What can hang from each mark
z_337: z_657
z_521: z_490
z_657: z_472 z_857
z_583: z_857
z_198: z_197 z_556 z_583
z_556: z_198
z_197: z_198
z_490: z_521 z_556 z_657

Every row comes from one small tree of marks. The marks that hang from a mark follow it in brackets, in the order of their numbers. Every link used is in the known rows. Which tree was each row made from?
In the rows, 128 means zero.
Known rows
z_521{z_490{z_556{z_198{z_197}}}}: [164 148 160 142 160 149 125 153 118 137 104 140 137 164 140 148 161  94]
z_197{z_198}: [108 107 115 130 134 117 124 129 103 132 115 124 142 132 115 133 122 132]
z_197{z_198{z_583}}: [112 107 141 130 129 126 121 135  93 120 130 125 137 136 124 150 115 145]
z_556{z_198{z_197 z_583{z_857}}}: [170 156 169 121 147 117 130 126  95  74 139 128 133 120 135 163 120 162]
z_490{z_556{z_198{z_197 z_583}} z_657{z_472 z_857}}: [190 115 140 140 207 153  85 133 132 127  96 115 146 168 131 135 123 104]
z_521{z_490}: [130 121 147 136 134 144 131 130 131 149 130 137 118 148 133 144 145 111]
z_556{z_198{z_197 z_583}}: [161 146 156 126 144 117 144 137 117  84 125 130 139 136 135 159 127 141]
z_490{z_521 z_556{z_198} z_657{z_472 z_857}}: [187 109 104 151 222 200  97 138 128 148  76  86 145 166 121 104 139  47]
z_490{z_521 z_556{z_198{z_197}} z_657{z_472 z_857}}: [198 117 106 145 225 185 100 135 142 125  64  83 145 167 115 113 129  64]
z_521{z_490{z_556{z_198{z_197}} z_657}}: [165 135 152 157 174 173 123 137 138 158  91 143 151 168 145 146 158  86]
z_490{z_521 z_556{z_198{z_583{z_857}}} z_657}: [179 146 158 157 182 221 112 141  93 133 101 103 148 142 148 134 134  86]
z_521{z_490{z_556 z_657{z_472 z_857}}}: [159  95 136 149 191 175  79 127 143 183 104 124 125 177 131 126 143  78]
z_197{z_198{z_556 z_583{z_857}}}: [133 105 184 119 117 139  95 142  70 114 153 106 118 127 126 159  75 183]
z_521{z_490{z_657}}: [130 109 139 151 145 171 128 115 152 170 117 139 134 152 138 141 142 103]
z_657{z_472}: [130 107 116 127 148 128 133 118 129 145 134 127 133 134 106 114 118 126]
z_657{z_472 z_857}: [150  97 106 117 170 111  93 120 134 126 128 106 114 143 108 117 117 119]
z_337{z_657{z_472 z_857}}: [146 102 111 108 191 123 123 109 132 131 121 121 131 150 122 135 124 100]
z_490{z_521 z_556{z_198} z_657}: [168 137 122 162 185 215 128 145 122 151  75 105 159 153 139 114 150  56]

Which tree is each row?
[141 120 152 158 157 188 108 135 138 186 104 142 138 166 148 135 151  85]
z_521{z_490{z_556 z_657}}
[178 103 156 153 201 179  88 138 121 169 113 128 136 183 142 142 151  75]
z_521{z_490{z_556{z_198{z_583}} z_657{z_472 z_857}}}
[158 125 194 112 109 134 119 148 136  91 137 107 107 141 132 164  73 180]
z_198{z_197 z_556 z_583}
[169 118 165 154 187 181 125 134 130 164 107 142 152 177 134 149 142  95]
z_521{z_490{z_556{z_198{z_197 z_583}} z_657{z_472}}}
[172 100 106 147 206 202  85 131 144 156  77  82 128 163 118 100 122  63]
z_490{z_521 z_556 z_657{z_472 z_857}}
[181 127 146 149 192 159  92 140 142 143  86 126 135 176 146 147 156  80]
z_521{z_490{z_556{z_198{z_197}} z_657{z_857}}}
[156 126 206 115 107 154  97 143  92 108 168 108 102 122 140 158  77 184]
z_198{z_556 z_583{z_857}}
[160 111 163 161 183 193 120 136 117 185 117 144 153 176 140 140 152  80]
z_521{z_490{z_556{z_198{z_583}} z_657{z_472}}}
[142 103 143 156 173 189 111 125 139 199 109 141 143 169 129 125 144  84]
z_521{z_490{z_556 z_657{z_472}}}
[148  83 122 141 179 156  99 107 156 168 115 123 121 164 122 134 132  97]
z_521{z_490{z_657{z_472 z_857}}}
[167 136 175 156 170 179 121 141 129 150 102 143 147 171 152 159 150  96]
z_521{z_490{z_556{z_198{z_197 z_583}} z_657}}
[124  95 171 123 114 139 110 153  92 123 138 108 125 143 126 153  83 161]
z_197{z_198{z_556 z_583}}
[166 151 130 146 170 186 132 162  99 128  92 101 142 147 134 116 154  65]
z_490{z_521 z_556{z_198}}
[200 136 142 146 203 192  94 148 133 100  71  83 133 165 144 140 130  76]
z_490{z_521 z_556{z_198{z_197 z_583}} z_657{z_857}}
[142  98 100 146 175 197 142 106 152 157  96  98 142 141 105 106 114  88]
z_490{z_521 z_657{z_472}}
[170 119 117 148 188 201  80 141 143 140  73  82 123 158 138 112 131  65]
z_490{z_521 z_556 z_657{z_857}}
[171 138 146 161 179 221 126 151 113 142  88 105 152 156 147 129 141  67]
z_490{z_521 z_556{z_198{z_583}} z_657}
